Each row was made from one path, in order. Every step used is in the known rows, and no mark comes twice. Write each row's path.
Known rows
Q-A: 31,-26,-18,-32,-32,-19,15,-3,3,-8,-21,-20,5,19,0,-3,15,-51,-4,-29,-8,19,8,14,40,-15,20,29,23
Y-Q-A: 27,-38,-6,-38,-44,-38,-26,-13,-4,-11,-13,-17,-15,22,-6,13,0,-40,-27,-11,-12,31,9,37,28,-15,18,-1,31
S-V: 65,-28,-12,9,-36,-63,23,-22,-39,-2,-14,-15,-12,30,2,-17,-2,-30,-25,-12,-29,26,-4,42,13,-25,65,-6,11
Y-Q-K: 27,-26,31,-70,-67,-25,-36,-24,-25,-11,-21,-14,-17,7,-2,-3,-11,-18,-22,6,-9,43,-3,61,10,-29,37,-21,37
C-A-Q-K: 38,-11,36,-53,-22,32,-4,-17,32,-19,-34,-29,21,-23,3,-37,10,-58,-5,-45,-47,48,-12,-2,34,3,-1,-3,26
J-C-E-M-H: 3,-26,-15,-100,-26,-58,16,-9,-42,-16,-28,-15,15,27,-23,-22,-2,-51,0,-5,-2,-18,5,-94,23,-23,75,9,33
V-J-C-A-Q: 21,-47,38,-24,-6,-14,9,-12,29,-17,-38,-9,48,-6,-3,-29,9,-34,-52,-48,-62,-25,2,-57,31,34,-9,5,36
M-E-C: 44,-26,-2,-40,-9,-17,17,-12,-55,28,-36,-6,33,21,25,-15,-10,-38,-3,12,32,-20,1,-26,14,-39,40,18,14
Q-A-C-S-V-J: 39,-54,27,11,-30,-65,-21,-2,-33,7,-12,-25,5,23,10,5,-1,-40,-18,-26,-52,-32,11,-74,36,74,41,30,9
C-J-V-S: 43,-41,6,-7,-58,-37,22,-15,-2,-14,-4,14,-47,0,2,-11,0,-70,-14,4,-40,12,-19,13,17,-9,14,25,16
Y-Q-A-C-J-V: 31,-47,49,-9,-71,-45,-37,-14,27,-32,-7,-3,-33,-6,-15,13,9,-55,-34,-2,-28,-19,-5,6,23,-10,-8,18,17
C-E-M-H: 46,-14,-34,-98,-40,-47,2,-2,-30,-14,-17,-20,-11,34,-26,-12,5,-76,24,-21,-19,27,2,-43,21,-29,70,9,29
E-C-S: 13,-63,-6,-62,-13,-67,16,-16,-68,-2,-20,-5,22,23,24,-20,-20,-40,22,5,-1,-24,-6,-47,4,-9,58,15,24
A-C-J: 45,-23,48,-20,-42,-34,14,-22,-39,-28,-7,-5,-34,17,-4,-8,-7,-38,-20,-20,-34,-12,-17,-14,25,13,20,32,17
K-Q-A-C-E: 44,-1,15,-18,-20,-20,14,-33,-21,-14,-25,-10,6,2,-4,1,25,-40,0,-10,-48,38,13,-4,37,22,11,44,7
K-Q-A-C-E-M: 41,8,-1,-37,-25,-29,3,-30,-48,0,-18,-7,28,14,-19,2,29,-62,3,-15,-51,58,15,-33,57,-5,44,45,6
J-C: 2,-36,14,-46,-20,-41,34,-22,-35,-19,-32,-6,22,19,2,-23,-6,-17,-31,1,1,-30,2,-6,16,-22,44,6,29
E-C-S-V: 31,-66,-11,-18,-15,-96,15,-26,-83,12,-17,-8,16,22,28,-30,-23,-31,4,4,-11,-12,-7,-44,5,0,80,-3,10
A-Q: 42,-12,21,-51,-8,-24,19,-22,-9,-17,-24,-18,32,28,-6,-26,8,-65,6,-36,-41,14,-7,50,22,-35,27,4,23
C-S-V-J: 64,-62,-6,6,-40,-80,1,-3,-53,3,-8,-14,-21,29,7,-11,-5,-27,-17,-23,-54,-15,-2,-14,11,35,58,10,26
Q-K: 30,-13,19,-66,-53,-7,9,-14,-17,-7,-30,-18,-4,5,3,-20,3,-30,-2,-16,-3,28,-5,38,20,-32,39,9,28
A-C: 37,-13,37,-39,-25,-33,1,-22,-49,-22,-24,-11,13,25,-4,-3,-6,-39,-13,3,-27,-12,-1,-1,14,-7,42,11,11
C-A-Q: 55,-18,11,-28,-1,0,6,-18,21,-30,-25,-21,17,0,-3,-28,10,-68,-11,-44,-63,33,-10,8,31,3,0,-2,23
Q-A-C: 27,-17,24,-36,-24,-18,-1,-11,-16,-12,-24,-21,19,19,-2,8,5,-50,-12,-14,-14,-2,8,-22,37,6,24,29,10
S-V-J: 82,-41,-7,22,-52,-67,11,-9,-30,15,-17,-8,-12,30,-2,-9,3,-16,-43,-30,-43,10,6,31,13,-1,52,2,20
S-V-J-C-E: 41,-37,15,32,-41,-91,29,-20,-21,14,-17,2,-18,14,7,-15,-5,16,-45,-15,-26,-28,8,-50,20,26,41,12,25
J-C-A-Q-K: -10,-23,59,-62,-9,19,9,-26,27,-22,-46,-24,47,-29,8,-46,6,-35,-28,-32,-34,3,-8,-48,38,9,2,-5,31
M-E-C-S-V: 41,-50,-7,-9,0,-57,6,-17,-85,31,-20,-18,15,22,38,-26,-22,-41,7,21,12,-33,-8,-68,12,4,68,8,7

Which path is each row?
40,12,18,-40,-31,-58,-7,-24,-70,-6,-6,-6,-8,29,-19,3,-3,-54,8,-8,-26,10,-1,-51,34,-13,62,24,14 : A-C-E-M
25,-56,9,-18,-49,-63,27,-22,-23,11,-15,24,-6,-4,16,-17,-14,-62,-10,15,-22,1,-14,-32,9,-25,26,26,9 : E-C-J-V-S
-4,-72,19,-49,-25,-60,12,-2,-39,-14,-23,-2,11,20,8,-16,-8,-17,-22,-7,-24,-72,3,-65,12,40,40,26,43 : V-J-C-S
47,-79,-4,-5,-31,-101,4,-12,-71,28,-18,-3,14,24,23,-19,-18,-19,-14,-15,-30,-25,3,-59,3,24,67,10,17 : E-C-S-V-J
56,-53,37,1,-31,-85,-15,-12,-66,-1,-12,-17,-2,27,6,-4,-14,-29,-22,-9,-61,-40,-2,-47,9,58,61,11,11 : A-C-S-V-J
56,-42,4,-9,-67,-41,25,-7,23,-30,-9,7,-40,2,-9,-18,20,-56,-13,-17,-22,-12,-17,44,8,-44,13,27,25 : C-J-V
22,-30,38,-43,-35,-35,-45,-21,-27,-16,-17,-19,2,18,-8,22,-10,-39,-31,6,-21,10,10,2,29,5,20,1,16 : Y-Q-A-C
48,2,32,-24,-27,-52,4,-23,-35,-22,-13,-8,-27,16,-2,3,-12,-30,5,-3,-25,-7,-3,-26,14,10,30,25,14 : A-C-E
35,-54,14,12,-38,-76,28,-19,-32,13,-28,-4,19,21,3,-18,-3,9,-65,-13,-28,-32,10,-18,17,9,56,0,24 : S-V-J-C
41,-38,30,-8,-15,-72,-5,-25,-80,-18,-9,-22,-6,24,9,-13,-17,-40,-4,11,-45,-27,-11,-34,11,36,73,1,4 : A-C-S-V
36,-43,12,-6,-35,-22,18,-15,-26,32,-21,18,-6,-4,29,-16,-16,-69,-8,32,6,-21,-15,-56,17,-19,11,35,5 : M-E-C-J-V-S
50,-32,50,-10,-58,-41,12,-14,5,-34,-13,4,-19,-1,-11,-10,12,-56,-17,-4,-32,-35,-16,7,7,-22,16,26,11 : A-C-J-V
14,-44,4,-29,-11,-18,24,-18,-15,-29,-31,-11,6,-10,5,-22,-1,-21,-48,-9,-19,-7,-2,-62,25,15,15,1,29 : J-C-A
46,-50,35,22,-5,-43,16,-23,20,-2,-32,-12,41,-5,2,-37,6,-21,-68,-47,-76,-14,2,-55,34,38,12,-11,21 : S-V-J-C-A-Q
41,-59,7,-19,-57,-64,30,-15,5,-6,-20,17,-4,-3,7,-25,5,-44,-8,-9,2,-24,-12,-3,0,-58,23,24,16 : E-C-J-V
56,-34,-11,-22,-3,7,5,-8,-29,15,-34,-11,19,-8,27,-15,-11,-43,-21,1,14,3,-2,-79,22,2,10,9,14 : M-E-C-A
32,-26,36,-15,-40,-21,10,-12,-12,-20,-8,-15,-20,9,-1,2,6,-48,-18,-33,-27,1,-5,-47,51,26,1,49,14 : Q-A-C-J
45,-36,10,-21,-25,-13,24,-14,-47,22,-19,-1,-12,13,24,-19,-12,-37,-10,-6,25,-19,-14,-47,22,-15,17,39,19 : M-E-C-J
46,-48,-15,-28,-16,-29,15,-19,-27,-3,-31,-6,14,-12,15,-20,-9,-35,-20,-14,-13,24,-2,-58,12,-8,18,1,19 : E-C-A
40,-36,12,-41,7,-20,12,-26,0,-4,-35,-11,56,-5,12,-38,-2,-59,-6,-38,-37,20,-6,-45,24,-13,10,-4,16 : E-C-A-Q
22,-1,46,-76,-30,4,4,-21,7,-9,-33,-24,38,7,2,-34,10,-55,13,-39,-30,25,-9,50,27,-36,28,3,27 : A-Q-K
36,-31,50,-10,-52,-39,6,-22,-15,-19,-8,11,-25,-1,-1,-2,-11,-69,-18,21,-53,-12,-18,-19,15,12,20,27,3 : A-C-J-V-S
27,-7,0,-94,-29,-37,-20,3,-18,-11,-21,-32,17,28,-27,5,9,-87,20,-20,-19,15,14,-109,44,5,55,31,13 : Q-A-C-E-M-H
